Known rows, with every step that occurs:
zeru -> motozop -> bure -> zerusa: [  9.7 -12.5 -30.2 -22.0  11.2   6.8  13.5 -28.9 -11.3  11.3  13.0  26.3
   3.3   5.1  -3.5 -35.9 -14.5  21.7 -20.1 -34.8]
rofif -> gabil: [  8.3 -24.1   4.0 -14.8 -12.0  22.5  -4.6  10.8  -5.7   4.4  11.5 -37.2
  11.0  -4.8 -34.4  13.9 -11.0 -11.7   4.9  16.5]
motozop -> rofif: [-16.3   1.9   1.3  -9.0 -18.6   2.6 -10.5  -8.0   5.2  -6.3 -15.7  -8.9
  24.6   8.8 -14.3  -6.1 -22.6  -0.1  -8.1  21.9]
zerusa -> bure -> zeru -> motozop: [ 17.6  17.9  -6.2  -0.4   4.4 -21.3  13.6  -1.7   0.5   5.2  18.7   1.5
  -6.5  -4.7 -21.4  15.0 -14.0   3.0   6.9  44.0]
rofif -> zerusa -> bure: [ 33.0   8.3   6.4 -30.2 -17.7  -8.6 -43.0   8.4   3.2  -7.2 -12.2   1.5
  12.2   5.9 -27.4  32.8 -18.5 -10.3  11.8  27.3]
zerusa -> bure: [ 14.8  20.9   4.7 -19.5 -18.8  -1.7   9.1  -1.7   8.4  -8.3   0.3  -8.7
  14.4   1.2 -26.0  10.1 -18.3 -10.4  10.9  39.2]
bure -> zerusa: [  4.8  -4.0   2.5 -22.0 -13.5   9.9  14.3  -7.0   0.3  10.3   3.4  -3.6
  34.4  -0.2 -18.8 -29.8 -10.4  11.8 -10.7   5.4]
zeru -> motozop -> rofif -> zerusa: [  1.0 -13.1  -4.0 -31.6   0.2  -9.1 -40.6  -9.7  -9.4  -4.9  -7.2   7.6
  -1.7   0.1 -11.0 -10.9 -29.0   6.9  -8.5  -6.6]
zerusa -> bure -> zeru -> motozop -> rofif -> gabil: [ -1.5  10.2 -11.7  -0.8  17.5 -10.5  -8.8  12.7  -3.8   8.1   1.4 -12.5
 -16.8  -6.1 -32.8   1.9 -23.4  -0.7  11.8  75.7]
rofif -> bure: [ 13.0  19.2  11.8 -13.9 -10.8 -16.5  -6.1   1.8   7.3 -10.3   1.6 -22.9
  11.3   1.0 -22.4  11.5  -8.5  -8.7   0.8  22.9]
bure -> zeru: [ 13.6  -4.3  -1.9  19.8 -16.1 -15.6   1.1  -0.6   1.3  13.3  15.2 -11.3
  21.3   4.7 -17.8  43.8  -1.2   4.5  -6.6  18.1]
motozop -> rofif -> zerusa: [  0.2  -7.3   3.1 -19.0 -17.6  -5.1 -58.4   1.9  -0.3  -5.2 -26.5   0.1
  19.8  10.9 -16.3  15.5 -24.4  -0.4  -5.5  14.3]
zerusa -> bure -> motozop -> rofif -> gabil: [  3.5  13.0  -7.3  23.0  11.7   9.8   0.8  20.1   3.9   5.9 -14.7 -13.1
  -7.8  -5.6 -37.9  13.1 -24.4  -9.9  13.0  71.9]
motozop -> rofif -> gabil: [-17.8 -13.3  -2.5 -11.4  -8.9  19.2 -21.4  10.7  -1.4  -0.5 -13.9 -29.3
  10.9   1.7 -30.3  -5.6 -24.8  -7.6  -0.2  36.9]
motozop -> zeru -> bure -> zerusa: [  6.3 -12.1 -22.0 -12.2  -0.5  27.3 -17.3 -32.9 -14.6  32.9   9.9   1.7
  35.6  17.7   0.5 -17.9  10.3  14.3 -23.1 -36.5]
bure -> zeru -> motozop -> rofif -> gabil: [ -9.2 -16.0 -11.9   8.6  15.4  -8.2 -13.3   4.0 -11.9  15.4  12.9 -16.8
  -9.0  -5.4 -21.9   4.5 -16.5   8.8  -5.6  34.4]
motozop -> bure: [ 13.3  -9.9 -24.9  -0.9 -13.7   5.9  -4.0 -20.2  -0.6   0.9  -1.7  13.2
  15.9  19.2  -5.7  27.8  -9.1   1.1 -14.3 -26.7]
motozop -> rofif -> bure: [-13.4  25.7   7.4 -12.9  -6.8 -15.7 -23.2   3.1   9.9 -13.7 -21.5 -18.7
  11.2   6.7 -21.2  -8.0 -20.8  -4.9  -4.7  43.7]
rofif -> motozop -> zeru -> bure: [ 12.1 -12.9  -8.1  -9.7  21.4  15.5 -54.3 -36.6  -9.8  20.3  20.8 -18.2
  25.3  21.5 -13.0   9.5  -2.3  -3.8 -11.5 -48.4]
zerusa -> bure -> gabil: [ 23.7  25.1  -0.3  29.3  -8.3  -7.1  12.5   9.8   7.9   5.9  -1.9   4.2
  20.6   7.5 -26.5 -12.7 -19.2  -6.3  11.1  54.2]
motozop -> zeru: [ 15.0  -2.7  -7.4   0.6 -18.7   5.0 -23.9 -18.3   7.4  13.3  13.3 -21.9
  10.1  15.9  -0.9  38.8  -0.6   2.1   5.5 -20.5]
rofif -> zerusa: [ 28.8 -15.9   7.4 -22.7 -23.0  -3.5 -46.8   0.3  -3.1  -2.5  -3.2  -1.7
  19.7   5.8 -18.1  36.8 -11.9  -4.3  -2.6 -12.1]

Rows:
[-13.3  -5.0  -5.1 -21.9  -0.8  -2.2   2.3 -20.2  -5.8  -5.8   1.9  -1.2
   2.3  -3.0  -8.7 -30.8 -28.0   9.2  -9.7  -0.1] | zeru -> motozop -> rofif
[ 15.1  16.0   1.7   5.0  12.5 -39.0  -4.4   1.1  -2.7   2.4  22.6 -13.2
  -9.6  -6.1 -18.0  15.8  -4.4   6.0  -3.8  26.1] | rofif -> bure -> zeru -> motozop
[ 26.6  19.2  -3.1  22.9  -1.8  -0.9  22.4   4.0   8.7   3.1   3.1   2.1
   3.4  -5.1 -26.8  28.7 -13.9  -5.4   9.8  40.2] | zerusa -> bure -> motozop
[ -1.1  24.2 -10.3   1.0  10.1 -22.5  -0.2  -1.1   1.9   4.2   1.1   4.1
  -6.9  -0.7 -20.5   0.5 -23.9   5.9   4.9  62.8] | zerusa -> bure -> zeru -> motozop -> rofif
[ 28.5  22.7 -13.9  35.1   3.1   0.0  -2.5  -2.3  11.4  16.1   6.7  -5.3
  -7.9   6.2 -13.6  50.1  -4.9  -1.2  18.0  26.1] | zerusa -> bure -> motozop -> zeru
[  5.2  15.5   1.9 -26.2 -12.8  -9.9 -56.4   9.1   5.8 -10.8 -34.7   5.1
  11.9  10.1 -23.6  12.5 -30.2  -7.1   5.5  47.5] | motozop -> rofif -> zerusa -> bure
[  9.0 -10.8 -10.0 -15.4  27.9  18.9 -49.6 -34.7 -11.7  29.4  18.3 -10.3
  33.8  19.9 -13.9 -21.3  -1.0   6.4 -16.3 -43.1] | rofif -> motozop -> zeru -> bure -> zerusa
[ 15.2 -20.1 -17.1  25.3   3.0  23.7  21.2 -22.2 -20.4  18.3  12.5  13.3
  32.0  -1.3 -17.0   9.3   4.8   1.1 -32.0 -27.3] | zeru -> bure -> motozop
[ 22.1  18.1   5.0  27.8   6.0 -17.4   6.8   7.3   4.8   0.5   5.0 -15.0
   1.0  -6.2 -22.3  30.8  -3.2  -4.0  -0.6  23.9] | rofif -> bure -> motozop
[ 13.6 -14.6 -28.0 -14.7   2.5   1.0   7.8 -31.7  -9.4   1.2  16.2  19.8
  -6.0   6.0  -2.5  -1.0 -15.7   9.9 -14.9 -41.0] | zeru -> motozop -> bure
[ 46.0   8.4  -9.6  18.1   2.0  -6.1 -56.2   6.7   5.4  14.4  -4.0   4.1
  -9.9   9.5 -14.7  68.8  -6.7  -3.1  17.7  13.7] | rofif -> zerusa -> bure -> motozop -> zeru
[ -9.2  -3.1 -10.9   9.8   6.0 -20.7  -2.1 -10.8  -5.3  10.3   8.9   1.1
   0.1  -0.7 -11.0   2.4 -16.6  14.6 -12.0  21.0] | bure -> zeru -> motozop -> rofif
[-11.2  16.0  -0.5 -24.2  10.5 -18.6  -8.5 -10.9  -2.2 -11.5  -2.4  -8.5
  -9.6  -5.0 -13.1 -33.1 -26.0   4.2  -6.2  23.7] | zeru -> motozop -> rofif -> bure
[ 21.0  -4.6 -29.6  46.9  -4.7  -1.0  -2.2  -9.8  -0.4  16.6  -1.4  27.0
  20.8  24.5  -7.1   5.1  -8.3   5.6 -13.7 -11.6] | motozop -> bure -> gabil
[ 10.5  18.4  -3.6  12.9  -4.6 -13.3 -53.8  16.9   5.3   2.4 -36.2  13.2
  15.9  15.5 -23.9  -6.8 -30.2  -3.5   5.8  59.9] | motozop -> rofif -> zerusa -> bure -> gabil
[ 19.2  -8.2 -12.0  30.8  28.8   9.9 -54.0 -28.4 -11.2  33.2  20.0  -8.6
  31.1  26.8 -12.9 -10.7  -0.6  -0.6 -11.0 -37.2] | rofif -> motozop -> zeru -> bure -> gabil
[  8.5 -20.8 -18.5  17.8   9.0  14.3 -32.1 -13.0 -22.7  15.2 -16.6  25.7
  27.9   6.0 -15.7  10.7  -4.5   2.8 -35.1 -13.6] | zeru -> bure -> motozop -> rofif -> zerusa
[ 24.0  -5.0 -14.2  47.8  -1.0   3.9  -7.1 -12.5   5.5  24.1  16.6 -10.3
  -0.6   7.9  -2.2  58.2   2.7   7.5   3.2 -18.8] | bure -> motozop -> zeru
[-11.1  26.1   2.4  14.6   1.5 -32.2 -27.9   9.8   8.7  -0.1 -15.2 -15.5
   8.9   8.6 -20.3  16.7 -13.2   1.5  -5.6  60.4] | motozop -> rofif -> bure -> zeru
